Each row was made from one walk, in order. Every step used is in the known rows, and no mark comes twice. Write each row's walk.
In the rows, 128 means zero.
Known rows:
kavat -> lakab -> lusil -> kerilit: 131 119 135 119 123 119 87 126 71 95 133 110 160 138 131 100 140 119 107
 122 139 112 114 111 111
lusil -> kigu -> lakab -> kerilit: 129 127 129 131 122 135 125 142 159 94 134 133 130 99 116 130 140 145
 131 136 142 138 142 102 133
nakilod -> lakab -> lusil: 117 135 118 123 129 116 120 136 112 110 134 111 129 132 135 113 108 127
 116 127 139 127 121 140 116
kuza -> lakab: 132 126 88 127 129 122 130 136 99 148 134 147 106 138 123 127 130 125
 116 128 110 154 139 156 133
mipupe -> lakab -> kerilit: 126 132 127 125 130 126 116 124 159 105 139 140 104 148 124 122 158 159
 125 131 143 137 117 151 120
lusil -> kerilit: 135 117 146 121 127 115 100 122 106 138 124 136 146 139 137 106 149 117
 124 123 114 120 123 130 124
mipupe -> lakab: 124 140 116 121 121 127 131 126 134 139 134 134 97 151 119 124 169 145
 119 122 112 137 127 170 118
mipupe -> lakab -> lusil: 121 143 109 123 123 128 120 132 118 91 142 115 125 141 126 125 139 140
 122 126 145 127 118 152 106
lusil -> kigu: 121 152 150 142 124 137 139 140 152 160 127 116 128 118 121 121 139 120
 140 130 114 135 147 123 152
kigu -> lakab -> mipupe: 135 110 135 111 130 145 155 144 78 96 128 113 152 108 129 138 109 140
 125 137 132 114 141 85 126
kigu -> lakab -> setan: 144 110 111 120 89 122 121 147 109 97 128 114 105 101 136 134 129 155
 134 121 123 133 147 130 113
kigu -> lusil: 130 125 181 122 136 113 148 144 122 154 130 132 134 135 153 150 124 144
 144 126 145 126 130 152 123
kuza -> lakab -> dapi -> lusil: 124 126 123 139 136 117 164 113 127 152 124 125 127 132 122 141 137 118
 142 131 135 117 123 104 139
lusil -> kerilit -> lakab: 136 122 100 125 138 131 111 123 136 133 122 158 112 159 132 107 148 121
 109 124 115 144 119 177 126
nakilod -> lakab: 119 128 129 120 129 111 132 132 123 164 122 128 102 137 133 105 126 128
 110 125 103 136 132 153 133
kerilit -> lakab -> dapi: 129 126 138 150 135 135 129 114 146 147 117 135 124 140 123 138 99 128
 137 132 118 153 89 154 131
dapi -> lusil: 126 126 128 125 133 113 168 129 118 157 125 116 120 140 133 139 155 121
 141 128 129 106 147 113 138
kerilit -> lakab -> kavat: 127 127 119 119 127 132 101 109 137 151 131 139 111 135 140 163 54 135
 131 125 114 141 126 169 121
kavat -> lakab -> dapi: 127 120 170 145 121 128 122 118 84 147 121 95 143 131 114 137 99 131 127
 128 119 136 94 107 128
kerilit -> lakab -> lusil -> kigu: 117 158 117 142 130 146 131 139 161 118 133 117 130 123 120 116 131 120
 130 131 138 138 135 137 140
kuza -> lakab -> dapi -> lusil -> kerilit: 131 117 134 130 135 111 123 106 119 135 124 139 149 137 129 110 160 108
 128 125 133 108 116 101 131
kerilit -> lakab: 132 128 96 129 136 136 133 133 136 146 123 147 96 157 129 128 128 130
 117 128 111 156 125 187 130
dapi -> lakab -> mipupe: 135 122 129 114 145 141 147 164 72 107 129 124 124 132 134 125 109 129
 118 135 130 117 139 101 131
kigu -> lakab: 137 114 113 119 110 129 140 149 104 125 126 128 130 96 116 145 131 131
 122 128 108 137 153 114 122
lakab -> kerilit: 131 122 141 129 134 121 116 132 141 115 133 131 124 139 134 131 124 149
 137 135 142 136 120 134 128
mipupe -> lakab -> kavat: 122 136 133 113 118 127 99 103 136 147 138 129 112 129 134 159 82 146
 132 121 115 129 129 157 112

Which walk is each row?
129 132 121 129 109 141 145 151 135 128 127 124 133 81 107 135 144 125
 126 129 111 137 163 99 137
lusil -> kigu -> lakab
114 163 129 138 122 142 130 136 160 114 138 111 129 119 115 114 150 127
 131 128 138 130 136 128 134
mipupe -> lakab -> lusil -> kigu
134 116 122 118 120 120 96 129 99 85 132 129 166 116 130 109 141 117 116
 124 137 115 126 108 108
kigu -> lakab -> lusil -> kerilit
135 125 117 127 138 123 113 160 132 104 135 147 100 135 126 124 132 139
 121 133 138 141 133 129 127
dapi -> lakab -> kerilit
124 131 133 118 112 134 123 118 139 138 133 121 136 82 126 169 75 128
 139 126 120 118 157 96 127
dapi -> lusil -> kigu -> lakab -> kavat
117 156 139 142 123 138 130 142 147 122 134 105 143 113 122 120 126 120
 138 131 138 129 138 116 141
lakab -> lusil -> kigu
132 122 135 122 127 115 92 124 100 102 132 125 161 136 139 104 137 115
 122 124 137 113 115 124 113
lakab -> lusil -> kerilit
128 127 125 130 124 133 137 139 164 95 133 131 130 100 115 132 150 143
 132 135 149 127 146 90 135
dapi -> lusil -> kigu -> lakab -> kerilit
119 128 142 113 123 114 100 106 128 164 131 126 114 120 144 146 50 134
 126 123 108 128 130 146 122
nakilod -> lakab -> kavat
132 116 121 115 152 144 146 123 103 101 125 131 138 153 139 113 131 130
 117 134 144 109 122 116 131
dapi -> lusil -> kerilit -> lakab -> mipupe
130 122 155 146 140 129 119 109 150 138 118 145 139 140 131 129 115 125
 135 128 132 142 84 150 125
kigu -> lusil -> kerilit -> lakab -> dapi
125 131 137 119 109 135 110 121 136 139 134 122 137 81 126 167 64 132
 137 126 113 128 153 108 125
lusil -> kigu -> lakab -> kavat
134 125 118 120 131 117 90 145 94 95 133 136 146 133 134 99 142 109 111
 122 135 117 124 120 112
dapi -> lakab -> lusil -> kerilit
132 118 138 120 133 109 126 116 112 139 124 132 145 141 137 108 171 111
 127 123 128 99 133 107 130
dapi -> lusil -> kerilit
134 116 125 115 150 147 134 126 99 101 126 134 139 152 141 112 120 133
 116 134 137 119 116 128 129
lusil -> kerilit -> lakab -> mipupe
116 152 141 152 133 140 162 123 178 154 122 119 127 120 115 125 151 114
 145 132 132 123 135 104 157
kerilit -> lakab -> dapi -> lusil -> kigu
126 120 136 135 127 120 169 120 128 141 121 115 138 112 119 149 139 120
 145 131 134 110 130 84 134
kigu -> lakab -> dapi -> lusil
133 122 94 124 142 128 130 119 138 133 122 156 110 159 131 109 164 117
 112 124 124 130 126 160 129
dapi -> lusil -> kerilit -> lakab
126 134 93 129 133 134 120 138 120 96 134 124 125 146 132 128 109 128
 120 130 144 140 115 163 114
kerilit -> lakab -> lusil
124 125 149 140 135 117 166 115 131 156 120 112 136 133 127 145 133 120
 151 131 134 109 120 99 138
lakab -> dapi -> lusil
116 151 156 150 129 133 162 123 168 159 123 109 135 113 116 127 148 113
 151 132 131 116 137 90 157
lakab -> dapi -> lusil -> kigu
127 129 156 150 115 139 137 126 145 136 120 118 152 88 108 143 110 124
 143 133 117 140 116 94 135
lusil -> kigu -> lakab -> dapi
135 122 120 123 143 128 118 127 142 132 124 162 116 157 141 113 150 128
 114 123 132 139 118 180 122
kigu -> lusil -> kerilit -> lakab
131 122 141 147 136 132 113 106 145 139 117 142 136 142 125 124 113 120
 131 130 120 145 85 148 128
lusil -> kerilit -> lakab -> dapi
127 132 116 127 112 138 163 147 140 127 126 121 131 83 107 136 159 121
 129 130 120 122 170 84 140
dapi -> lusil -> kigu -> lakab
124 127 127 141 139 125 165 112 144 151 119 125 121 142 125 141 140 120
 142 131 135 118 117 118 138
kerilit -> lakab -> dapi -> lusil
142 115 96 124 112 122 113 126 134 103 125 134 91 146 145 109 153 146
 126 118 135 129 127 163 118
dapi -> lusil -> kerilit -> lakab -> setan
128 124 117 115 132 127 99 99 139 143 130 144 119 136 142 150 78 125 127
 122 122 124 126 151 120
dapi -> lusil -> kerilit -> lakab -> kavat
